Every row comes from one small tree of marks. Brackets hold a mark, then the marks that hang from it, in alphabetical order. Every link used is in the known rows. Which tree was each row made from?
Known rows
{lanelaz {tolad {burodup pimo} fitiz gutir {zorub libun}}}: [ 34 -11  18 -26   6  -1 -24  15  30 -16 -13   4  32   2 -25 -20  23 -12
 -13  -3  53  -7 -52  69 -43 -27 -16  25  25  -3  16]
{burodup {pimo {runu gutir}} {tolad fitiz {libun zorub}}}: [ 32 -20   2 -10 -15  -1 -53  11  11   8 -31 -12  -5   6 -28 -36  12 -20
  -1 -10  18 -14 -33  25 -38 -43 -17  39   4  -6  32]
{fitiz {tolad {burodup libun {pimo runu}} gutir zorub}}: [ 23 -18  28  -9  -5  25 -26  28  19 -17 -19  -9  17  -5 -38  -9  19 -11
  -7   2  44 -29 -51  58 -32 -28 -26  35  25 -33  23]
{libun {tolad burodup} zorub}: [ 47   6  12   1   0  -7 -25  -5  15 -10  19 -18  -2 -12 -14 -18  21 -11
  -3 -16  43  18 -12  56 -29 -20 -19   5  -2 -26  12]
{gutir {tolad fitiz {zorub libun}}}: [ 37   9  -4 -34  15 -48 -45 -26   2  -7 -22   6  10   9  -2 -28  30 -24
   2  -8  31   7 -15  76 -19 -16 -11  27  -3 -12   1]
{lanelaz {tolad {burodup pimo}}}: [ 18  -4   8  -5 -10  12 -16  13  22  -9  -8  -3  17  -2 -19 -15  19 -25
  -9 -13  41  14 -36  47 -18 -25  -8  19  27 -19  12]
{libun {tolad {burodup {pimo runu}} fitiz gutir} zorub}: [ 58 -29  26  20   1  13 -20  32  23   3   7 -10   7 -10 -30 -28  14   1
   8 -22  45 -27 -52  53 -44 -28  -9  22  12 -12  44]
{tolad {burodup pimo} fitiz}: [ 32  -8   3  -5   0 -13 -26  20  17  -2  -7   0  16  10 -15 -19  19 -11
   7 -17  40  -6 -41  51 -28 -26  -4  29  22 -16  17]
{runu gutir}: [ 25   9  -5  13  -2 -20 -40  -6   8   9 -13 -12  -9  26 -24 -14   9 -34
   2 -21  16  20 -45  39 -17 -13 -21  33  13 -25  11]
{libun {burodup pimo} {tolad fitiz gutir zorub}}: [ 28 -16  24   0  14  -1 -14  32  19  -8  11  -1   8  -7 -16 -32  18 -11
  -1 -21  58 -33 -56  65 -14 -11   7  31   7  -1  25]
{lanelaz tolad}: [ 21  14   2  -3   4 -19 -22 -24   4   5  -3   7  -5  13 -12 -29  15 -34
   0 -15  33  32 -31  41  -2  -4 -13  23  17 -14  -1]
{fitiz {tolad {burodup libun pimo} gutir zorub}}: [ 23  -6  23 -15   4   2 -20  16  16 -23 -12  -7  20   0 -24  -7  25 -11
 -13   3  54 -17 -42  67 -18 -17 -18  32  23 -34   9]
{lanelaz {tolad gutir libun}}: [ 14   8  24  -9  12 -24 -15 -14   2   6   2   0   7  14   1 -16  21 -32
  -9  -8  49  21 -31  59 -14  -6 -12  29  21 -10  -1]
{tolad burodup fitiz gutir libun}: [ 27   1  21 -14  15 -32 -22   6   6   4   7  -5  17  21   4  -4  25 -10
   7 -11  56  -5 -27  71 -41 -18 -12  31  19 -10   5]
{burodup libun pimo tolad}: [ 33  10  22  -2  -5 -31 -38  -5  -4   3  -8 -20  -7  14   1 -52  27 -25
   0  -3  37   9 -24  29   1  -9  -5  18  14 -26  14]
{pimo {burodup {tolad libun zorub}} {runu gutir}}: [ -6 -12  18 -30 -21  -2 -59  13   1   1 -54 -18 -10   4 -23 -27  13 -41
 -14   6  18  -9 -16  34 -27 -38 -39  28   3 -34   6]
{runu {gutir {tolad fitiz}} {pimo {burodup libun}}}: [ 53  -2  -8   2  -2 -41 -56  -9 -13  22 -43  -4 -14  59 -39 -39  19 -36
  16 -14   5   6 -35  51   4 -17 -20  46   5 -48  15]
{lanelaz {tolad gutir {libun burodup zorub}}}: [ 33   0  16 -15  14   3  -8 -17   9 -11  26  -2  16   6 -21  -8  16 -19
 -13 -14  51   7 -29  73 -27 -16 -10  36   8  -2  -4]
{pimo {burodup {tolad fitiz}} runu}: [ 28  -4   6   0  -6 -30 -42 -11 -13  23 -35   4 -19  15 -13 -61  17 -26
  26 -14  20 -12 -27  24  -6 -13 -15  22   6 -22  14]
{tolad fitiz {libun {burodup {pimo runu}}} zorub}: [  9 -25  18 -38  -3  24 -36  37  17 -15 -13   1  21  -5 -32 -16   8 -17
  -9  -4  39 -37 -43  56 -44 -52 -11  45  12  -1  13]
{zorub {libun {tolad burodup gutir}}}: [ 41  13  36  15   8 -12 -25   4  15  -1  10 -28  10  -4  -5 -18  31 -14
   6 -15  46  10 -38  70 -42 -15 -14   2   8 -20  22]
{pimo {runu {gutir {tolad {libun burodup zorub}}}}}: [ 32 -10  -5 -11  -6  20 -41   0   6  -6  -6 -20   6   9 -36   5  11 -27
  -2 -23  12  -9 -22  69 -41 -42 -15  44  -8 -18  15]
{gutir {tolad {burodup {pimo runu}} fitiz libun zorub}}: [ 11 -28  14 -47  -6   3 -40  35  14 -15 -30  -2  29 -11  -8  -3  25 -18
  -9  -1  41 -26 -11  74 -42 -49  -9  32  10 -16  15]
{libun {burodup {pimo runu} {tolad fitiz gutir}} zorub}: [ 52 -22  10  14   0   9 -21   9   9   6   9  -7   6   4 -27 -40   9  -6
  19 -28  38 -42 -55  48 -30 -17   5  37   3   4  39]
{zorub {tolad burodup fitiz libun}}: [ 16  10  17 -28  -1 -20 -40  -4   7   3  -7  -7  -6  -6   6 -21  38 -16
   3  -1  45  -1 -14  49 -38 -30 -10  11   8 -12   0]
{runu {gutir {tolad {libun zorub}}}}: [ 35   2  -8 -16   3 -28 -42 -19   4  -3 -15 -13   1  13 -12   0  22 -31
 -11 -14  20  17  -6  68 -19 -24 -15  36  -6 -26   2]
{lanelaz {tolad burodup gutir}}: [ 27   6  16   6   6  -7  -8  -6  12   1   9  -4  13  14  -9  -8  18 -23
   1 -19  49  18 -37  60 -23  -2 -14  20  26 -17   9]

Write each row's tree
[ 41 -15   0 -34   5 -24 -29   6  12 -13 -10  -2  24  -4  -3  -5  32  -9
  -6 -10  45  -8  -1  81 -28 -37   1  30   2 -17   7] | {gutir {tolad {burodup pimo} fitiz {libun zorub}}}
[  9  -3  33 -32   8 -14 -25  14  15 -18   3 -16  26   1  -1  16  22 -18
 -21   3  62  -2 -16  80 -45 -24 -26  25  16 -21  -2] | {tolad burodup gutir libun zorub}
[ 24 -20 -11 -15  -4 -17 -53   7   0   8 -55   8 -10  23 -35 -27   9 -33
   7 -16   7 -18 -31  52 -10 -25 -26  41   4 -34  11] | {pimo burodup {runu {gutir {tolad fitiz zorub}}}}
[ 25  -6  26  19  -5 -21 -29  -4 -11  21 -26 -12 -11  13 -10 -41  15 -30
  18 -15  29 -14 -37  39  -8  -2 -16  21  11 -29  20] | {pimo {burodup {tolad gutir}} runu}
[ 68  -7   7 -17   6 -18 -34   6  14 -11  10  -7  11  18 -28 -30  20   2
  -4  -7  41  -1 -29  49 -31 -32 -19  29  18 -25   9] | {tolad {burodup {libun zorub} pimo} fitiz}
[ 63  14  29   9   9 -29 -32 -30  -1   6  20 -19 -22  10 -14 -37  28 -16
  -4  -6  40   6 -35  46 -12   0 -19  16   5 -26   5] | {burodup {libun {zorub {tolad gutir}}}}
[ 46  16  39  20  17 -37 -25  -6  -4  12  19 -20 -16  19  -2 -43  27 -18
   6 -13  46  16 -35  47  -4   7 -14  16  13 -28  15] | {burodup {libun {tolad gutir}}}
[ 33   3 -12  17 -10 -18 -44 -10   0  15 -28 -16  -1  33 -27  -6  13 -47
  10 -24   7  21 -37  62 -12 -14  -9  40  -1 -33  28] | {runu {gutir tolad} pimo}
[ 28  -6  31   3 -26  35 -45  22  26  -6 -23 -30   7 -25 -30 -23  29 -21
  -2  -2  21 -15 -53  43 -56 -53 -16   3  12 -21  31] | {zorub libun {tolad {burodup {pimo runu}}}}
[ 56  18  19  -6   1 -25 -44 -34  -2   0  12 -18 -26   3 -16 -42  28 -18
  -8  -1  30  18 -22  35 -11 -13 -23  13   1 -29  -3] | {burodup {libun {zorub tolad}}}
[  8   9  15  -4  15 -28 -16 -18  -1   2 -14   6   3   2  -3  -6  29 -26
   3  -6  44   1 -34  66  -8  -5  -7  36  10 -19   1] | {fitiz {tolad gutir libun}}
[ 38  -1  33  23   6  10 -16  22  19  -6  10 -27  15  -9 -21 -29  24 -17
   4 -21  44 -16 -66  69 -27 -20   8  18   6  -7  30] | {zorub {libun {burodup pimo} {tolad gutir}}}
[ 37 -23  30  25  -1  11 -20  42  19  12  -2 -11   6  -4 -19 -31  18  -7
  17 -24  46 -28 -58  49 -37 -23  -4  20  20 -12  46] | {libun {tolad {burodup {pimo runu}} fitiz gutir}}
[ 24 -17  18   7 -17  24 -29  33  21  -4 -12 -18  18  -3 -28  -7   9 -20
   1 -15  29 -10 -46  45 -42 -39 -15  25  23 -25  28] | {tolad {burodup {pimo runu}}}
[ 20 -19  23  -9  -9  33 -27  24  29 -23 -33 -10  33 -22 -41   0  21 -16
  -7   0  36 -31 -62  72 -51 -41 -23  28  15 -21  29] | {fitiz {tolad {burodup {pimo runu}} gutir {zorub libun}}}
[ 61   4  14 -10   7 -35 -38 -23  -6  -3  -3  -7 -11  24 -32 -36  17 -17
  -6   0  26  16 -20  44   1 -17 -33  26   9 -46 -14] | {pimo {burodup {libun zorub}}}
[ 56 -14  21  20 -12  21 -49  23  17   2  -9 -30 -18   5 -51 -42   9 -18
  -9 -12  11   4 -51  22 -26 -38 -29  27  10 -33  36] | {burodup {libun tolad zorub} {pimo {runu gutir}}}
[ 68 -11 -12 -10   1 -18 -43   7  14  -7 -11 -14   8  28 -30 -20  24  -8
   1 -17  25  -2 -24  59 -24 -29 -13  37  10 -32  19] | {runu {gutir {tolad {burodup {libun zorub} pimo} fitiz}}}
[ 40 -14  -5 -29  11 -15 -24   1   5 -13   1   3  20   0 -11 -15  25 -13
  -1 -18  39 -20 -16  81 -16 -32  15  42  -6  -5   4] | {gutir {tolad fitiz {libun {burodup pimo} zorub}}}
[ 27 -15  15 -11   3   4 -10   9  21 -19  -9  -5  25 -17 -20  10  28  -8
 -14  -3  52 -16 -34  78 -30 -29  -8  34  10 -22  10] | {fitiz {tolad {burodup pimo} gutir {libun zorub}}}
[ 39 -12  13   7 -22  23 -57  32  19  10 -24 -23 -15  14 -43 -39  22 -14
   7 -10  14 -21 -59  18 -45 -45 -21  24  23 -25  35] | {zorub {tolad {burodup libun {pimo {runu gutir}}} fitiz}}
[ 42   0 -22  10  -3 -34 -48 -12  -2  22 -31   0  -6  44 -27 -21  13 -39
  20 -26   9  12 -41  59 -12 -13  -6  45   0 -23  30] | {runu {gutir {tolad fitiz}} pimo}
[ 27   2   6  -9  17  -2  -9 -19   5 -14  11   1  13  -5 -23   3  22 -13
  -1 -13  46 -13 -32  80 -20 -14  -5  43  -4 -10   0] | {fitiz {tolad gutir {libun burodup zorub}}}
[ 19  -8  17  10 -18  -1 -35   8   4  10 -23 -16  -3  -4 -10 -41  14 -31
   8 -13  24  -7 -38  26 -17 -21  -5  22  12 -16  32] | {burodup {pimo runu} tolad}
[ 38 -20  13 -32  -3  -3 -44  25  10 -11 -19  -5  16  10 -19 -25  23 -12
  -1  -4  35 -21 -20  60 -30 -36 -16  31  17 -28  21] | {gutir {tolad {burodup libun {pimo runu}} fitiz zorub}}
[ 26 -10   8   5  -9 -14 -39   8   2  17 -24   0  -7   5  -9 -53  16 -22
  20 -17  26 -14 -41  24 -17 -18  -1  28  12  -5  34] | {burodup {pimo runu} {tolad fitiz}}
